Each row was made from one walk, in order. Every step used is in the known rows, and no mark comes twice. Write each row's walk.
Known rows
rovinof/fotok: 1.62 2.37 1.45 -1.64 0.99 -0.09 -1.97 -0.61 -1.06 -0.07 -1.47 -2.22
 -1.21 1.06 1.62 2.01 -0.08 0.07 1.36
rovinof/fotok/dumo/rozefu/kigum/menemep: 1.43 -2.80 0.81 3.47 0.04 1.68 0.12 -3.01 -0.69 0.52 -0.42 -1.93 -4.52
 -1.44 0.22 1.44 0.24 3.26 -2.00
kigum/fotok/rovinof: 1.26 1.48 0.11 -0.32 1.04 -1.16 1.35 -0.12 0.04 -3.42 -0.90 -1.88 -1.44
 1.30 -0.08 2.91 -0.09 -1.21 5.18
menemep/rovinof/fotok/dumo/rozefu: 1.53 3.98 0.84 0.10 0.33 0.56 -1.04 -0.35 1.43 -2.25 -1.81 -2.86 -5.05
 0.83 2.86 1.51 2.11 1.27 0.21
kigum/menemep/rovinof/fotok/dumo/rozefu: 1.87 0.61 0.67 1.24 -0.30 0.27 0.72 -1.66 1.20 -0.32 -0.98 -2.74 -3.22
 0.63 2.95 1.83 1.29 1.87 -1.06
rozefu/dumo/menemep/rovinof/fotok: 0.26 -0.41 1.08 0.64 -0.63 0.80 -1.28 -4.85 1.25 -2.34 -2.12 -2.84 -0.02
 -0.01 3.26 0.73 -1.33 -3.02 1.53
fotok/dumo: 1.29 2.56 1.25 0.94 1.69 -1.48 0.91 -0.54 -1.55 -0.36 -1.14 -2.11 -2.17
 -0.98 0.27 0.82 0.54 -1.33 -0.55
kigum/menemep/rovinof: 1.07 -1.59 1.48 0.80 -0.08 -1.49 2.78 -1.37 -0.48 1.81 -0.65 -2.52 4.21
 -0.78 2.22 2.57 0.28 -1.70 0.50
menemep/kigum/fotok/dumo/rozefu/rovinof: 0.97 3.99 1.80 1.54 0.05 0.69 1.30 -0.68 1.92 -3.47 0.71 -1.30 -5.35
 1.55 -1.38 3.19 2.30 -0.20 -1.15
rozefu/dumo/menemep: -0.37 -1.59 1.16 1.86 0.34 0.21 0.32 -4.54 2.48 -0.84 -1.46 -2.78 1.56
 -1.93 0.07 0.18 -2.19 -4.56 0.94
dumo/menemep: 0.22 0.35 1.07 0.48 0.98 -0.50 -0.21 -3.24 0.06 -0.85 -1.16 -3.03 3.51
 -0.95 -0.38 1.96 -1.60 -2.65 0.79
rovinof/fotok/dumo/menemep: 1.35 2.45 0.54 0.53 1.15 -0.21 -1.99 -4.03 -2.43 -2.57 -1.54 -2.56 -2.60
 0.64 1.04 1.05 -1.13 -0.13 -1.03
menemep/rovinof/fotok/dumo: 1.89 3.76 1.17 -0.29 0.77 -0.98 -0.74 -0.84 -2.80 -1.84 -1.95 -2.14
 -3.77 0.97 3.52 1.45 1.50 0.15 -0.03
menemep/dumo/rozefu: 0.16 1.89 1.43 0.08 0.31 0.57 -0.53 -0.60 4.73 -0.23 0.32 -2.93 2.22
 -0.11 0.00 2.62 0.38 -1.88 1.27
rozefu/kigum/fotok: 0.70 -1.34 2.05 0.78 0.65 0.58 1.93 -0.90 -1.74 -1.60 -0.57 -1.56 0.47
 -1.04 0.32 2.81 -0.08 -0.80 1.47
rozefu/rovinof: 0.41 1.91 2.19 0.64 0.41 0.11 -0.27 -0.77 -0.15 0.56 -2.08 -2.56 0.14
 -1.52 -2.86 2.73 -0.11 -1.94 -0.06
kigum/menemep: 1.14 -1.92 1.43 0.80 0.56 -1.17 2.09 -1.50 -0.30 2.60 -0.24 -2.34 3.20
 -0.93 0.31 2.13 -0.72 -1.32 0.04
dumo/rozefu/kigum: -0.03 -1.59 1.53 2.26 0.54 1.77 0.27 -0.99 2.17 0.33 -0.86 -2.53 -0.17
 -2.68 -1.21 2.12 0.55 0.13 1.11
rovinof/fotok/dumo/menemep/kigum: 1.46 2.71 0.61 0.71 0.95 -0.96 -2.14 -4.43 -3.48 -3.02 0.64 -1.03 -2.40
 2.58 2.16 1.50 0.23 -0.16 -1.17
dumo/menemep/kigum/fotok/rovinof: 0.58 0.64 -0.38 0.64 0.66 -1.36 0.63 -3.54 -0.80 -5.35 1.27 -0.98 0.91
 3.04 0.45 3.47 -0.32 -1.94 4.52

Write each row's walk
1.34 3.22 1.17 0.37 0.96 0.24 2.00 0.30 3.01 -2.92 -0.46 -2.66 -4.39
 0.43 0.51 1.83 1.08 -0.28 0.33 -> kigum/fotok/dumo/rozefu
0.82 -3.73 1.27 2.07 -1.04 2.07 0.30 -2.46 0.63 0.73 -0.84 -2.41 0.10
 -0.88 2.11 2.90 0.72 2.28 0.38 -> dumo/rozefu/kigum/menemep/rovinof/fotok
0.95 0.73 1.10 2.25 0.03 1.73 -0.81 -1.59 -0.67 -2.25 -1.70 -2.26 -5.29
 -0.99 2.03 1.67 1.95 2.31 -0.33 -> menemep/rovinof/fotok/dumo/rozefu/kigum
0.63 1.14 1.35 -0.35 0.55 -0.88 1.13 -3.17 -0.51 -3.45 1.54 -1.34 2.96
 2.48 1.68 3.29 -0.28 -2.66 1.23 -> dumo/menemep/kigum/fotok
0.76 1.56 0.95 -0.82 0.04 0.20 -1.75 -3.46 -1.15 -2.24 -1.95 -3.00 2.04
 1.05 2.90 2.55 -0.68 -1.21 1.31 -> dumo/menemep/rovinof/fotok
0.38 3.35 1.80 -0.20 -0.82 2.46 -3.46 -1.62 3.55 -1.06 -1.04 -2.86 -1.57
 0.91 -1.69 3.53 0.16 0.09 0.02 -> menemep/dumo/rozefu/rovinof/fotok
0.33 -0.96 1.14 2.94 0.17 0.21 2.68 -4.11 -3.31 -4.91 -1.03 -2.10 0.05
 -1.28 1.53 2.34 -0.14 -1.29 -0.50 -> rozefu/kigum/fotok/dumo/menemep/rovinof
1.44 2.18 1.88 -1.21 0.82 -1.34 1.63 -0.16 -0.54 -2.01 1.61 -0.76 0.90
 2.77 2.29 3.19 1.36 -1.83 1.77 -> menemep/kigum/fotok
0.89 2.92 1.09 1.58 0.29 0.90 -2.56 -4.63 -2.65 -2.65 -2.57 -2.62 -3.89
 -0.30 -2.06 1.93 -1.29 -0.16 -2.43 -> rozefu/rovinof/fotok/dumo/menemep
-0.44 -1.34 1.18 1.89 -0.31 -0.05 0.98 -4.42 2.30 -1.60 -1.73 -3.04 2.57
 -1.80 1.93 0.61 -1.22 -4.92 1.41 -> rozefu/dumo/menemep/rovinof
1.77 3.28 1.55 0.08 1.27 -1.90 2.16 -0.50 -2.14 -3.05 1.59 -0.50 -2.74
 2.41 2.32 2.16 1.90 -1.26 -0.11 -> menemep/kigum/fotok/dumo
1.44 3.47 1.23 0.49 0.86 -0.43 1.85 -0.07 2.10 -3.29 1.78 -1.15 -4.02
 2.32 1.62 2.34 2.50 -0.21 0.22 -> menemep/kigum/fotok/dumo/rozefu
0.81 3.05 1.71 -0.08 -0.23 2.48 -2.83 -0.83 2.97 -0.48 -2.29 -2.99 -3.78
 0.13 -2.11 2.92 0.33 0.99 0.33 -> dumo/rozefu/rovinof/fotok
1.58 3.99 1.66 0.73 0.57 0.35 -1.93 -1.59 -2.75 -1.20 -2.53 -2.04 -5.96
 -0.07 -1.47 1.81 0.30 0.61 -1.81 -> rozefu/rovinof/fotok/dumo
0.49 1.86 0.75 1.77 0.69 -1.32 1.11 -3.48 -1.68 -2.64 -1.58 -2.95 0.95
 -1.00 1.52 1.47 -0.05 -2.49 -0.63 -> fotok/dumo/menemep/rovinof
0.23 0.70 1.12 0.69 0.82 -1.10 -0.36 -3.56 -0.88 -1.28 1.07 -1.54 3.79
 0.99 0.81 2.40 -0.18 -2.61 0.74 -> dumo/menemep/kigum
0.09 -4.63 1.44 3.44 -0.75 1.22 2.66 -2.09 1.64 1.46 -0.42 -2.66 2.66
 -2.69 0.74 2.74 0.79 0.36 0.33 -> dumo/rozefu/kigum/menemep/rovinof
2.03 3.50 1.15 -0.31 1.43 -0.68 -1.42 -1.04 -2.62 -1.07 -1.56 -1.92
 -4.69 0.80 1.60 0.93 0.44 0.63 -0.53 -> rovinof/fotok/dumo
-0.02 -0.92 1.76 1.21 -0.34 2.05 1.08 -1.24 2.99 -2.55 0.90 -2.08 1.27
 -0.48 0.04 3.52 0.24 -0.72 1.32 -> menemep/dumo/rozefu/kigum/fotok
0.92 3.72 1.73 1.43 0.18 1.32 1.46 -0.36 2.89 -3.03 -1.47 -2.75 -5.56
 -0.30 -2.55 2.71 0.94 -0.15 -1.04 -> kigum/fotok/dumo/rozefu/rovinof
1.68 -2.91 1.21 2.97 -0.23 -0.07 1.17 -3.28 -5.18 -0.04 -1.06 -1.37
 -2.10 -1.11 2.71 1.73 0.62 1.84 -1.80 -> rozefu/kigum/menemep/rovinof/fotok/dumo
0.09 2.17 1.89 1.15 0.03 1.61 -0.51 -0.40 3.95 0.31 -1.88 -3.23 -1.24
 -1.59 -3.52 2.84 0.44 -0.82 0.29 -> dumo/rozefu/rovinof
0.73 1.74 0.80 1.97 1.24 -1.74 0.19 -4.03 -2.38 -2.29 1.08 -1.30 0.10
 0.67 0.78 1.40 0.33 -2.09 -1.22 -> fotok/dumo/menemep/kigum
